Each row was made from one small tree. Brackets hold a mark, then the marks that hang from it, in the order of their numbers. Every link used is in the known rows. Write each row's tree.
Known rows:
{q_880 q_80 {q_157 q_552}}: [ 0.46  2.14 -0.68 -0.24  4.32  0.03 -4.55 -4.34 -1.78 -0.41  0.48 -1.02
 -4.38 -1.60  4.28  2.51  6.48 -1.74]
{q_308 {q_80 q_251 q_600 {q_880 {q_157 q_552}}}}: [ 1.23  1.73  0.58  3.09  1.37 -0.58 -5.03  0.40 -1.10  0.27 -2.16 -5.11
 -1.66  0.25 -7.04  7.37  6.42 -1.27]
{q_552 q_157}: [ 0.22  2.48  0.36 -2.51  3.96  1.86 -2.18 -3.54 -1.11  1.01  1.11 -0.12
 -3.74 -2.71  2.42  1.27  5.38 -2.14]
{q_80 q_251 q_308 {q_880 {q_157 q_552}}}: [-0.31  2.07  1.48  1.00  1.11  0.79 -4.50 -0.92 -0.39  0.07 -0.76 -3.80
 -2.87 -0.88 -3.61  6.25  5.73 -1.51]
{q_49 {q_609 {q_80 q_251 q_308 q_600}}}: [ 1.39  3.16 -1.59  0.13  0.66  2.47 -2.03  0.68  0.65  0.02 -3.05 -0.56
  0.41  0.45 -2.26  2.34  6.04 -1.18]
{q_80 q_600}: [-0.18  2.71 -0.33 -3.11  4.18  1.09 -2.18 -1.52 -2.01  0.84 -0.94 -1.81
 -2.17 -0.69  1.80 -1.12  5.00 -2.07]
{q_600 {q_80 q_251 q_308 {q_880 {q_157 q_552}}}}: [ 0.26  1.94  1.22  2.75 -0.48  0.08 -4.58  0.44 -1.24 -0.67 -1.65 -1.77
 -2.06 -0.10 -3.34  5.86  6.51 -1.21]
{q_600 {q_80 q_251 q_308 {q_880 q_157}}}: [ 1.34  1.83  0.94  1.93 -0.19 -0.31 -3.78  1.24 -1.00 -1.71 -0.64 -4.24
 -1.10 -0.09 -3.56  4.36  5.54 -2.20]
{q_49 {q_609 {q_80 q_308}}}: [-0.01  4.03 -0.82 -0.08  3.19  2.90 -1.93 -1.65 -0.29 -0.41 -0.35  1.46
 -0.28 -0.49  1.82  0.39  6.21 -1.23]
{q_308 q_80}: [ 0.16  3.41  1.13 -0.36  4.08  0.42 -2.51 -1.80 -0.69  0.74  0.90 -3.25
 -2.50 -0.99  2.29  0.22  4.88 -1.84]
{q_880 {q_80 q_308} q_157}: [ 2.03  1.66  0.28 -0.74  2.62 -0.20 -5.47 -2.97 -0.85 -1.45  1.75 -2.94
 -2.58 -1.01  3.82  2.60  5.01 -2.82]
{q_609 {q_80 q_251}}: [ 0.15  3.93 -1.35 -1.23  2.48  1.46  1.02 -0.72 -0.21  0.87 -0.97 -3.26
 -1.77 -1.44  1.36  0.08  5.24 -1.37]
{q_49 {q_609 {q_80 q_308 q_600}}}: [ 0.78  3.25 -1.37 -0.18  2.43  2.73 -3.01 -0.59 -0.88 -0.11 -1.83  1.38
  0.96  0.50 -0.14  1.09  6.44 -1.24]
{q_609 q_49 {q_80 q_308 q_600 {q_880 q_157}}}: [ 1.81  2.53 -1.20  3.60  2.25  0.95 -4.57 -0.16 -2.19 -1.25 -1.36  3.11
  2.99  0.23 -3.70  6.15  6.59 -1.58]
{q_609 {q_80 q_251 q_600}}: [ 1.08  3.26 -1.85 -1.39  1.87  1.15 -0.04  0.32 -0.98  1.01 -2.49 -3.06
 -0.57 -0.45 -0.42  0.85  5.35 -1.44]
{q_609 q_49 {q_80 q_251 q_308 q_600 q_880}}: [ 1.19  2.91 -0.65  2.21  0.79  1.25 -2.11  1.82 -0.25  0.47 -4.07  2.07
  2.36  0.22 -3.84  4.77  6.06 -0.15]
{q_308 {q_80 q_251 {q_880 q_157}}}: [ 1.40  2.39  0.74  2.27  2.27 -0.68 -3.08  0.22 -0.28 -0.92  0.24 -7.79
 -1.91 -0.65 -5.67  5.16  5.24 -2.19]
{q_308 {q_80 q_251 q_600 {q_880 q_157}}}: [ 2.26  1.65  0.13  2.11  1.65 -0.99 -4.15  1.23 -0.88 -0.70 -1.17 -7.50
 -0.84  0.33 -7.24  5.90  5.39 -2.27]
{q_157 q_552 q_880}: [-1.82  3.50  0.25 -2.86  5.15  1.65 -3.76 -3.96 -2.18  1.80 -0.73 -1.32
 -4.23 -1.55  3.67  3.10  6.70 -0.84]

Write each row's tree:
[ 0.70  3.20 -2.09  0.31  2.88  2.06 -0.54  1.67 -0.80 -0.43 -4.01 -3.02
  0.44  0.33 -5.80  1.94  6.99 -0.07]
{q_49 {q_609 {q_80 q_251 q_600 q_880}}}
[ 0.78  2.34  1.23 -0.04  4.01 -0.14 -3.90  0.82 -1.88  0.56 -1.57 -5.03
 -0.38  0.30 -3.19  2.01  5.49 -1.04]
{q_308 {q_80 q_600 q_880}}
[ 1.26  2.98 -2.56  3.07  4.06  0.63 -2.69 -0.63 -3.05 -1.27 -1.56  2.47
  2.13 -0.31 -3.66  4.46  7.12 -1.42]
{q_609 q_49 {q_80 q_600 {q_880 q_157}}}
[ 2.27  0.78 -0.29  0.35 -0.13 -0.34 -6.39 -1.64 -0.01  0.06 -1.89 -2.36
 -2.85 -0.13  0.10  6.20  5.80 -1.80]
{q_880 {q_80 q_251 q_308 q_600} {q_157 q_552}}
[ 1.72  1.30  0.61 -0.27  0.64  0.12 -4.64  0.96 -0.77 -0.74 -1.28 -6.28
 -0.75  0.16 -5.89  5.40  4.92 -2.53]
{q_80 q_251 q_308 q_600 {q_880 q_157}}
[-1.29  2.64  0.47  0.18  4.77  0.85 -3.61 -2.60 -2.70 -0.29  0.36 -2.47
 -3.19 -1.39 -1.48  3.40  6.58 -1.50]
{q_80 {q_880 {q_157 q_552}}}
[ 3.95  0.28  0.07 -2.29  0.14  0.31 -6.83 -1.58  0.51  0.96 -2.37 -3.52
 -2.45 -0.95  0.29  8.51  6.08 -1.43]
{q_552 {q_157 {q_880 {q_80 q_251 q_308 q_600}}}}
[ 1.55  2.06  0.82 -1.95  1.21  0.20 -3.17 -0.97  1.29  0.22 -0.90 -4.21
 -3.23 -1.01  3.46  1.45  4.46 -1.37]
{q_880 {q_80 q_251 q_308}}
[ 0.35  2.93  1.54  0.54  2.76 -0.05 -1.66  1.05  0.30  0.62 -1.14 -6.84
 -2.03 -0.65 -3.60  2.77  5.02 -0.87]
{q_308 {q_80 q_251 q_880}}
[ 2.27  2.32 -1.83  2.50  0.72  1.57 -3.64  1.39 -0.47 -1.82 -2.38 -3.10
  1.49  0.84 -7.62  6.12  6.69 -1.60]
{q_49 {q_609 {q_80 q_251 q_308 q_600 {q_880 q_157}}}}
[ 0.16  2.35  1.82  0.18  0.23  0.30 -2.43  2.00 -0.46 -0.17 -2.16 -3.30
 -1.21 -0.10 -1.77  1.81  5.32 -0.83]
{q_600 {q_80 q_251 q_308 q_880}}
[ 2.40  2.39 -1.44  3.77  0.35  0.68 -3.39  1.02 -0.76 -1.02 -2.52  0.94
  2.53  0.19 -5.97  7.26  6.19 -1.44]
{q_609 q_49 {q_80 q_251 q_308 q_600 {q_880 q_157}}}
[ 1.82  1.46  0.54 -2.56  2.53  0.07 -5.21 -1.17 -0.92  0.24 -1.21 -1.66
 -1.59 -0.11  4.04  0.73  5.00 -1.60]
{q_880 {q_80 q_308 q_600}}
[-0.78  4.11 -1.31  0.14  5.43  2.47 -0.53 -0.52 -1.79 -0.77 -1.34 -1.40
 -0.12 -0.66 -1.57 -0.05  7.16 -0.12]
{q_49 {q_609 {q_80 q_880}}}
[ 0.58  1.31  0.97  0.79  0.42  0.48 -5.62  0.08 -1.10  0.26 -2.20 -3.65
 -1.69  0.09 -5.35  7.04  6.00 -1.59]
{q_80 q_251 q_308 q_600 {q_880 {q_157 q_552}}}
[ 3.34  0.50  0.33 -2.67  2.14  0.51 -7.87 -2.76 -1.13  0.83 -1.34 -1.27
 -1.89 -0.87  2.64  7.14  6.47 -1.52]
{q_552 {q_157 {q_880 {q_80 q_308 q_600}}}}
[ 0.21  2.12  1.29 -0.43  3.26  0.59 -4.62 -1.27 -1.72 -1.10  1.44 -4.37
 -1.40 -0.81 -1.83  3.52  5.07 -2.61]
{q_80 q_308 {q_880 q_157}}
[ 0.72  2.93 -2.41  4.46  1.95  0.85 -2.45 -0.30 -1.68 -0.07 -3.67  2.78
  0.77 -0.37 -5.41  7.11  7.70 -0.34]
{q_609 q_49 {q_80 q_251 q_600 {q_880 {q_157 q_552}}}}
[ 2.56  1.49 -0.01 -0.31  0.80 -0.36 -4.35 -1.73  0.68 -1.17  0.55 -4.69
 -3.04 -1.06  1.53  3.82  4.67 -2.77]
{q_880 {q_80 q_251 q_308} q_157}
[ 0.25  2.39  1.04  2.98  2.07 -0.29 -3.86 -0.67 -0.43  0.12 -0.65 -5.32
 -2.83 -0.72 -5.14  6.55  6.22 -1.24]
{q_308 {q_80 q_251 {q_880 {q_157 q_552}}}}
[ 1.75  0.97  0.03 -0.09  1.82 -0.07 -7.47 -2.78 -1.60 -0.28 -0.71 -0.25
 -2.46 -0.11  2.45  4.87  6.17 -2.00]
{q_880 {q_80 q_308 q_600} {q_157 q_552}}
[ 0.86  3.37 -1.15  1.10  2.19  1.73 -2.85 -0.99 -1.04  0.60 -1.99  5.87
  1.98 -0.15  1.83  2.38  5.94 -1.17]
{q_609 q_49 {q_80 q_308 q_600}}
[ 0.38  2.44 -0.12  1.19  3.51 -0.21 -2.93 -0.41 -3.29 -1.96  0.26 -2.92
 -1.50 -0.55 -1.37  1.33  6.31 -2.07]
{q_600 {q_80 {q_880 q_157}}}
[-0.14  2.58  1.93 -0.27  2.19  0.50 -3.41  0.80 -2.02 -0.47 -1.08 -1.55
 -0.72 -0.10  0.56  0.57  5.69 -0.98]
{q_600 {q_80 q_308 q_880}}
[-0.23  3.70 -0.12  0.39  3.61  2.67 -2.27  0.00 -0.96 -0.77 -1.10 -0.56
  0.70 -0.09 -1.61  1.53  6.75 -0.29]
{q_49 {q_609 {q_80 q_308 q_880}}}
[-0.31  2.65 -0.13 -2.72  5.20  0.51 -4.93 -4.08 -1.79  1.15 -1.32 -1.80
 -4.50 -1.47  5.98  3.45  7.12 -0.26]
{q_157 q_552 {q_880 q_80}}
